Each row comes from the steps of one walk. Every step used is in the known rows, and no mark comes twice. Write the walk behind each row, first mark first.
Known rows
lugene, babo: [ 0.31 -0.93 -0.42  0.97  1.69  1.75  0.31  0.84  3.67  0.56 -0.79  2.00
  0.58  0.14 -1.85 -2.04 -0.75  0.82 -1.75  1.55  3.34 -0.27  1.21  1.01
  3.07]
nopiv, lugene, babo: [ 0.76  2.20 -0.50  0.87  1.75  2.49  0.79  1.78  2.61 -0.32  0.65  0.91
  0.79 -0.12 -0.28 -2.24 -1.23  0.83 -1.50  4.79  3.64  0.56  1.47 -0.12
  0.93]
bedunu, zogu: [ 0.37  0.17  0.40  0.97 -0.22  1.25 -0.54 -0.45  0.94  1.72  2.04  1.07
 -0.76  0.71 -1.69 -0.90  0.33  1.52 -1.43  1.90  2.61  0.46  0.61 -0.22
  4.56]
lugene, nopiv, sekuf, vudupi, kizu: [ 0.17 -0.19 -1.12  0.49  0.58  1.30 -0.39 -1.57  2.04 -1.51  0.12  0.09
 -0.13 -0.22 -2.59 -1.11 -0.06  0.84 -2.01  2.22  1.98 -0.65  0.61 -0.09
 -0.64]
lugene, nopiv, sekuf, vudupi: [ 0.02 -0.76 -0.43  0.60  0.75  1.77 -0.25 -2.00  2.09 -1.18  0.28 -0.01
 -0.22 -0.13 -2.03 -1.39  0.03  0.92 -2.37  1.78  2.12 -0.68  0.66 -0.29
 -0.41]
bedunu, babo, lugene, nopiv, sekuf: [ 0.44  1.62  0.78  0.56 -0.22  2.09  1.12 -0.26  4.47 -0.01 -0.19  1.87
 -2.66 -0.07 -1.52 -0.85  0.13  1.60 -2.39  2.20  0.17  0.29  0.03  0.09
  1.04]
vudupi, sekuf: [ 0.50 -1.73 -0.28  1.18  0.62 -0.17  0.46  0.17  1.67  1.22 -0.51 -0.09
  0.03  0.60 -4.67 -0.98  0.41  0.14 -2.23  1.10 -0.68 -0.79  1.47 -1.22
 -1.19]
sekuf, nopiv, lugene, babo: [ 0.20  1.83 -2.14  0.66  0.44  1.96 -1.00  1.79  1.52  0.12  1.07  0.83
  0.50  0.16 -0.83 -1.52 -1.09  0.34 -1.76  4.48  0.62  0.91  1.27 -0.18
  2.48]
bedunu, bifo, babo, lugene, nopiv, sekuf, kizu: [ 0.52 -0.06 -0.46  1.46  2.56  1.12  1.11  0.87  0.75  0.53  0.78  0.60
 -1.60  0.03 -5.21 -1.41  2.07  2.26 -1.94  2.82 -0.98 -1.94  1.28  1.03
 -1.27]
bedunu, bifo: [ 0.75  0.11  1.08  1.23  1.23  0.11 -0.66  0.26  0.09  0.94  0.63 -0.21
 -0.04  0.55 -3.13 -0.64  1.13  2.32 -1.67  4.03  0.29 -0.78  1.17  0.20
  1.60]
vudupi, sekuf, nopiv, lugene, babo, bedunu: [ 0.25  1.26 -2.42  1.42  0.73  1.18 -0.63  1.26  1.42  0.57 -0.39  0.26
  0.35  0.44 -2.39 -0.79 -1.80 -0.36 -2.03  2.55 -2.08 -0.40  1.54 -0.60
 -0.68]
kizu, sekuf, nopiv: [ 0.20 -0.58 -1.18  1.08  1.14  1.10 -1.97  0.06  1.44  0.06  1.20  0.73
 -1.49  0.22 -3.95 -0.21  1.48  0.03 -1.86  0.84 -1.86 -0.58  1.11 -1.55
  1.71]
zogu, bedunu: [-0.26 -2.44 -2.21  0.52  0.91  1.03 -0.93 -1.19  1.87  0.20 -1.53 -0.55
 -0.17  0.68 -1.09 -1.63 -0.69  0.97 -1.69  2.63  1.87 -1.17  0.24 -2.30
  1.59]
bifo, babo: [ 0.17 -3.51 -0.73  0.56  1.94  1.50  1.13  0.60  1.97  0.35  0.17  2.33
 -1.10  0.10 -4.11 -3.09  1.13  1.37 -1.79 -0.01  1.58 -1.77  1.42  0.01
  0.60]
bifo, babo, bedunu, zogu: [-0.08 -1.79 -1.93  0.81  2.00  2.48  0.09  0.46  1.39  0.27 -0.15  3.09
 -1.83  0.24 -1.75 -2.30 -1.04  1.74 -1.34 -0.19  0.03 -2.41  0.96  0.35
  2.13]
bedunu, bifo, babo, lugene, nopiv, sekuf, vudupi, kizu: [ 0.33  1.59 -0.81  1.48  2.18  0.94 -0.19  0.19  0.52 -0.27  0.42  1.41
 -1.34  0.02 -5.39 -0.96  0.59  2.66 -1.77  3.13 -0.07 -1.71  1.15  1.28
 -0.90]
vudupi, kizu, sekuf, nopiv, lugene, babo, bedunu, bifo: [ 0.80  3.12 -3.31  1.09  1.32  0.51 -2.19  2.05  1.20 -1.28  0.03  1.16
 -0.49 -0.18 -3.71  0.41 -0.84  0.49 -0.46  3.81 -1.81 -0.81  1.03  0.20
  0.99]
vudupi, sekuf, nopiv, lugene, babo: [ 0.36  0.96 -1.66  1.51  0.48  0.89 -0.25  1.10  1.55  0.88  0.34 -0.01
  0.65  0.46 -3.29 -1.01 -0.86 -0.46 -2.14  2.50 -0.97  0.07  1.66 -0.52
 -0.74]
vudupi, kizu, sekuf, nopiv, lugene, babo: [ 0.80  2.13 -3.07  0.82  0.90  0.31 -1.54  1.97  1.85 -1.14  0.49  1.13
 -0.34 -0.24 -4.51 -0.14  0.04  0.04 -0.65  3.25 -0.46 -0.16  1.10 -0.19
  0.97]
nopiv, sekuf: [-0.24 -1.27  1.07  0.75  1.72  0.31 -0.30 -1.17  2.48  0.83  0.11  0.30
 -2.13  0.39 -2.12 -0.40  1.98  0.32 -2.22  2.03  2.65  0.49  0.80 -1.80
 -0.09]
sekuf, kizu: [ 1.17 -2.52 -1.92  0.10  2.85 -0.63  1.57  1.25  1.43  1.41  0.13 -0.53
 -0.42 -0.04 -4.27 -1.66  2.57  0.46 -2.08  2.55  1.24 -2.29  1.09  0.31
 -0.08]
sekuf, vudupi: [ 0.15  0.71 -0.89  0.52  2.40  0.32 -1.86 -2.09  1.03  0.12 -0.26  1.57
  0.06  0.21 -3.12 -1.09 -1.32  1.71 -2.68  2.06  4.53 -1.71  0.87  0.52
  1.57]
zogu, bedunu, babo: [ 0.05 -0.90 -0.83  0.84  0.71  1.55 -0.62 -2.10  3.26  0.31 -1.33  0.12
 -0.88  0.60  0.39 -1.55 -1.04  1.21 -1.80  1.85  3.17 -1.15 -0.22 -0.92
  2.21]

Write each row's walk
[-0.05 -2.90 -2.23  0.42  2.45  2.10  0.34  0.94  1.77 -0.25 -1.29  2.92
 -1.66  0.08 -2.25 -2.59 -0.85  1.51 -1.55  0.03 -0.76 -2.84  1.14 -0.15
  0.80] => bifo, babo, bedunu
[ 0.18 -1.10 -1.48  1.18 -0.02 -0.12 -0.62  0.44  1.15  1.34 -0.07 -0.11
  0.06  0.69 -4.53 -0.62  0.13 -0.28 -2.32  1.42 -2.24 -0.35  1.43 -1.03
 -0.32] => vudupi, sekuf, nopiv
[-0.29  0.16 -1.40  0.83  0.38  2.19 -0.16 -1.88  3.88 -0.22 -1.53  0.23
 -2.02  0.39 -0.17 -1.09 -1.02  1.19 -2.10  2.40  1.53 -0.60 -0.45 -1.45
  0.89] => zogu, bedunu, babo, lugene, nopiv, sekuf
[ 0.82  1.73 -2.95  0.56  0.51 -0.12 -1.66  1.85  1.15 -1.12  0.64  0.75
 -0.68 -0.16 -4.82  0.08  0.56  0.16 -0.70  3.53 -1.31 -0.17  1.01 -0.92
  0.56] => vudupi, kizu, sekuf, nopiv, lugene
[ 0.12 -0.18 -2.11  0.03  0.54  1.34  1.56  1.53  2.62 -0.22 -0.59  0.65
 -2.28 -0.19 -4.54 -0.80  1.12  1.15 -2.44  3.72 -2.81 -0.15  0.58 -1.64
 -1.13] => babo, lugene, nopiv, sekuf, kizu
[-0.41 -0.93 -1.98  1.47  1.67  1.89 -0.44 -1.26  1.36 -0.20 -0.94 -0.43
 -1.07  0.50 -2.37 -1.53 -0.15  1.86 -1.71  2.82  0.43 -1.75  0.39 -1.11
 -0.40] => zogu, bedunu, bifo, babo, lugene, nopiv, sekuf
[ 0.54 -2.35 -0.89  0.38  0.97  1.32  1.47 -0.38  2.30 -0.53  0.46 -1.01
 -0.47 -0.26 -2.59 -1.67  1.97  0.28 -2.08  2.06  0.48 -0.96  0.75 -0.36
 -1.19] => lugene, nopiv, sekuf, kizu
[ 0.26  1.78 -2.12  1.34  1.92  2.40 -1.99  0.86  1.78 -0.69  0.89  1.07
 -1.17 -0.02 -1.83 -0.36 -0.46 -0.08 -1.57  1.97 -1.65 -0.66  1.23 -1.11
  1.37] => kizu, sekuf, nopiv, lugene, babo, bedunu
[ 0.25  1.27 -2.04  0.28 -0.08  1.34 -1.15  1.65  0.58  0.16  1.34  0.26
 -0.03  0.27 -1.21 -1.22 -0.35  0.50 -1.84  4.92 -0.68  0.85  1.16 -1.25
  1.95] => sekuf, nopiv, lugene
[ 0.30 -1.71 -0.14  0.70  3.26 -0.40  0.82 -0.63  2.26  1.42  0.32 -0.59
 -2.14  0.08 -3.18 -0.56  3.27 -0.17 -2.36  2.11  2.89 -0.88  0.87 -0.72
 -1.46] => nopiv, sekuf, kizu
[ 1.04 -2.09 -1.53  1.11  2.16 -0.93  1.58  0.73  1.47  1.78 -0.32 -0.97
  0.05  0.29 -5.68 -1.11  1.70 -0.35 -2.36  1.20 -0.43 -2.15  1.54 -0.18
 -2.53] => vudupi, sekuf, kizu
[ 0.68  0.56 -2.89  0.50  0.40 -0.52 -1.88  1.45  1.37 -0.81  0.22  1.01
 -0.87 -0.04 -5.46  0.21  0.82  0.19 -0.80  2.56 -1.70 -0.47  0.91 -0.77
  1.15] => vudupi, kizu, sekuf, nopiv
[ 0.19  2.90 -2.47  0.94  0.88  2.15 -1.65  1.87  0.85 -0.08  0.59  0.80
  0.35  0.22  0.00 -0.99 -1.94  0.82 -1.59  5.09 -0.75  0.21  1.20  0.23
  2.52] => sekuf, nopiv, lugene, babo, bedunu, bifo
[ 0.17  1.04 -0.14  1.59  2.40  1.45 -0.06 -0.26  0.60  0.07  0.62  1.33
 -1.42  0.11 -4.68 -1.23  0.73  2.72 -2.16  2.70  0.19 -1.71  1.19  1.10
 -0.71] => bedunu, bifo, babo, lugene, nopiv, sekuf, vudupi
[ 0.15 -2.14 -0.07  0.45 -0.07  1.82  0.69 -0.76  2.41 -0.93  0.36 -0.41
 -0.42 -0.05 -1.88 -1.59  1.07  0.61 -1.97  2.00  0.36 -0.02  0.71 -1.14
 -0.31] => lugene, nopiv, sekuf
[ 0.47 -0.14 -0.30  1.29  1.45  1.49  0.69  1.17  0.59  0.17  0.54  1.18
 -0.98  0.17 -4.80 -1.70  0.99  2.79 -1.78  2.97 -1.65 -1.56  1.30  0.72
  0.01] => bedunu, bifo, babo, lugene, nopiv
[-0.12 -0.05 -1.55  0.09 -0.21  1.71  0.99  1.26  2.71 -0.51 -0.69  1.04
 -2.27 -0.04 -4.01 -0.74  0.48  1.36 -2.40  3.71 -2.98  0.51  0.55 -2.16
 -0.49] => babo, lugene, nopiv, sekuf
[ 0.23  0.68 -1.27  1.32  2.49  2.21 -0.88  1.03  2.69  0.10 -1.87  2.10
  0.22  0.20 -0.20 -1.10 -2.54  1.52 -1.40  2.43  0.81 -1.51  1.02  1.56
  3.11] => lugene, babo, bedunu, bifo
[ 0.30  0.35 -1.39  0.70  1.74  1.07 -1.67  0.79  0.27  0.01 -1.71  0.91
 -0.91  0.44 -0.21 -0.10 -1.89  2.17 -1.39  3.69 -2.73 -2.14  0.72 -0.34
  1.93] => babo, bedunu, bifo
[ 0.67  3.15 -3.53  0.99  0.82  0.90 -2.12  1.82  1.49 -1.07  0.49  1.61
 -0.75 -0.13 -3.25  0.31 -1.06  0.22 -0.38  3.11 -1.07 -0.39  0.83  0.05
  2.01] => vudupi, kizu, sekuf, nopiv, lugene, babo, bedunu, zogu
[-0.29 -1.15 -2.00  0.60  1.95  2.34  1.22  0.28  2.44 -0.62 -0.18  2.84
 -2.24 -0.23 -5.13 -2.48  0.28  1.72 -2.42  0.75 -0.06 -1.63  1.08 -0.09
 -1.16] => bifo, babo, lugene, nopiv, sekuf, vudupi
[ 0.69  2.43 -3.72  0.74  1.10  0.63 -1.98  2.10  1.76 -1.42 -0.26  1.47
 -0.62 -0.25 -3.62  0.14 -0.96  0.12 -0.55  3.26 -1.64 -0.63  0.97 -0.25
  1.07] => vudupi, kizu, sekuf, nopiv, lugene, babo, bedunu
[-0.02 -0.95 -1.35  1.24  1.30  0.84 -1.41 -1.31  0.71  0.44 -0.95 -1.14
  0.07  0.83 -1.35 -1.06 -0.46  1.78 -1.55  3.70  1.44 -1.46  0.37 -1.32
  1.39] => zogu, bedunu, bifo
[-0.08 -0.04 -1.81  0.67  0.03  2.20 -0.05 -1.29  3.58 -0.28 -1.63  0.37
 -1.36  0.38 -0.41 -1.47 -1.46  1.48 -1.98  2.53  0.85 -0.93 -0.39 -1.29
  1.54] => zogu, bedunu, babo, lugene, nopiv
